Every row comes from one small tree of marks. Brackets hold a mark, then the marks that hang from it, in alphabetical order. Every link used is in the known rows. Which tree was each row made from?
Known rows
(Z (X K)): [ 0.371 -0.785 -0.220 -0.686  1.481 -1.343  1.084 -1.745 -0.629 -0.818
  1.093  0.065 -2.843  1.995  0.247 -1.679]
(Z A (K R) X): [-2.386 -0.567 -1.806 -3.057  0.521 -2.035  3.440  0.910 -1.115 -2.365
 -1.360 -2.495 -3.229  2.242 -5.657 -6.305]
(R (X (K A))): [-2.505  0.559 -0.653 -0.033 -1.640 -0.869  2.009 -1.152  0.513  1.370
  0.393  0.166 -2.261 -0.480  0.334 -1.309]
(T (Z A (X K))): [-2.425 -0.762  1.652 -3.863 -0.238 -1.542  1.249 -0.120 -0.968  2.084
  0.754 -2.284 -3.797  2.559 -0.930 -5.133]
(E T (Z A)): [-2.921  2.383  1.877 -0.427  2.204  0.518 -1.295  0.391  2.151  0.495
  6.034  0.513  1.654 -1.628 -1.822 -1.629]
(R X): [ 0.850  0.691  0.715 -0.646 -1.124  0.448 -0.120 -0.469  1.992  0.661
 -0.656 -0.810  0.426 -0.716  0.321 -0.323]
(E T (Z (A X) (K R))): [-1.655  0.544  2.359  0.558  1.661 -0.786  0.157  2.153  1.982 -2.658
  3.456 -1.731  3.462 -1.301 -4.744 -4.579]
(T (Z A K X)): [-1.443  0.421  2.126 -4.295  0.511 -1.693  1.040  1.567 -0.215  0.647
 -1.336 -3.919 -3.264  4.034 -3.735 -6.468]
(X (K A)): [-3.176 -0.202 -1.217  0.404 -0.478 -1.767  2.271 -0.474 -1.504  0.427
  1.231  0.613 -2.902  0.108  0.129 -0.829]
(Z (K A)): [-2.311  0.672 -0.732 -0.071  0.114 -2.180  2.186  1.098 -0.711 -0.827
 -0.812 -0.676 -2.090  1.569 -2.485 -2.155]
(T (Z X)): [-0.031  0.128  2.701 -3.040  0.038 -1.281 -0.369 -0.140  0.592  1.275
  0.063 -2.126 -1.933  1.499 -1.037 -2.843]
(A (X (K R))): [ 0.260 -3.063 -0.144  1.419 -1.187 -1.140  1.400  0.147 -0.942 -1.390
 -0.554 -0.624  1.038 -1.283 -0.423 -1.410]
(E (A X) (T Z)): [ 0.930  0.393  4.426  0.854  0.268  2.124 -3.137  1.095  1.320  0.542
  0.393 -0.547  4.780 -1.335  2.174 -3.040]
(E A T (Z K)): [-0.946  2.398  4.027  1.109  5.152  2.091 -1.005  0.357  3.249 -1.522
  3.731  1.263  3.896  1.476  0.083 -1.921]
(T Z): [-1.006 -0.009  3.100 -1.924 -0.653 -0.460 -1.045  0.994  0.787  2.467
 -0.150 -1.608 -0.482  0.970  0.289 -0.728]
(X (K A R)): [-5.024 -1.105 -1.795  0.188 -1.093 -2.255  3.475 -0.360 -1.366 -0.248
  0.766  0.340 -3.513 -1.157 -1.504 -1.779]
(A (X K)): [ 2.333 -2.022  0.630  1.652 -0.451 -0.324  0.080 -0.164 -0.920 -0.983
 -0.228 -0.409  1.597 -0.444  1.444 -0.448]

Which tree is each row?
[-2.449 -1.707  2.453 -3.135  0.220 -2.290  1.782 -0.609  0.258  0.987
  0.724 -2.051 -3.931  1.667 -1.031 -3.288]
(T (Z (X (K R))))
[-3.918  0.859 -1.630 -0.835 -2.834 -1.177  2.846 -0.231  1.028  0.617
 -0.713 -0.790 -1.688 -2.843 -2.638 -2.196]
(K A (R X))
[-2.879  2.266  3.686 -2.266  1.446 -3.267 -0.190  0.656  1.291  0.027
  2.123 -2.212 -3.664  2.145 -3.125 -5.080]
(E (T (Z (K A) X)))
[-0.336 -0.711  3.048 -2.654  0.928 -1.728  0.261 -0.964  0.073  1.463
  0.838 -1.638 -3.235  2.814  0.578 -2.616]
(T (Z (X K)))
[ 1.196 -0.985 -0.296  0.000 -0.972 -0.612  0.812  2.207 -1.319 -1.714
 -2.662 -2.410  1.622  1.036 -2.913 -4.267]
(Z (A X) K)
[-1.749  2.656  3.153  1.256  3.982  3.018 -1.741 -0.826  3.033 -0.320
  5.184  2.292  4.191 -1.488  1.570 -0.928]
(E A T Z)
[-2.590  1.180  4.192 -2.403  0.942 -1.361 -0.776  2.341  1.298  0.713
  1.616 -2.834 -1.042  2.783 -2.255 -4.503]
(E (T (Z A K)))
[ 0.487  0.449  3.703 -3.260  1.231 -1.998  0.159  0.729  0.813 -0.048
 -1.296 -3.036 -2.653  4.163 -2.194 -3.924]
(T (Z K X))
[-2.215 -0.727 -2.035  1.076 -2.896 -1.656  1.944  0.824 -1.577 -1.217
 -1.487 -0.681  0.864 -3.821 -2.773 -2.481]
(K (A X) R)
[-4.821 -0.383  2.395 -3.385  0.838 -2.385  0.956 -0.112  0.187  0.608
  3.763 -1.960 -4.078  0.978 -2.363 -6.007]
(E (T (Z A (X (K R)))))
[-0.652  0.104  3.190 -0.908 -1.335 -0.593 -2.385  2.152  0.823  1.144
  1.486 -2.333  2.338 -1.631 -1.013 -3.958]
(E (T (Z (A X))))
[-3.278 -0.039  1.470 -2.163 -0.430 -2.793  1.643 -0.747 -0.849  1.916
  1.007 -1.224 -4.707  1.510 -0.883 -3.820]
(T (Z (X (K A))))
[-1.038 -0.274  3.064  2.674  2.921  1.789 -0.080 -0.504  2.079 -1.631
  4.458  1.433  5.372 -2.588  1.206 -2.054]
(E (A (X (K R))) T Z)
[-0.652 -0.407 -0.301 -1.826  1.723 -2.104  2.664  0.091 -0.012 -2.841
 -1.273 -1.772 -2.819  2.393 -3.916 -3.964]
(Z (K R) X)
[-2.060  1.152  1.195 -1.191  2.180 -0.432  1.228  1.441  0.943 -0.172
  1.595 -1.722  0.667  1.960 -3.598 -2.912]
(E (Z A K))
[-2.265 -3.121  1.497 -1.885 -2.690 -1.484  1.552  1.569 -1.297  1.136
 -0.969 -2.946  0.147 -0.556 -1.619 -4.454]
(T (Z (A (X (K R)))))
[-0.641 -2.134  2.176 -1.397 -2.307 -0.704  0.151  1.568 -1.198  1.853
 -0.831 -2.613  0.679  0.541  0.010 -3.771]
(T (Z (A (X K))))
[-2.476 -1.214  1.911 -0.836 -2.482 -3.035  1.787  2.876 -0.433 -0.139
 -2.752 -3.156 -0.098 -0.225 -4.056 -4.652]
(T (Z (K (A X) R)))
[-1.462 -0.506 -1.634 -2.052  0.796 -1.122  1.882 -1.108 -1.684 -0.090
  1.023 -0.756 -3.608  1.757 -1.312 -4.239]
(Z A (X K))
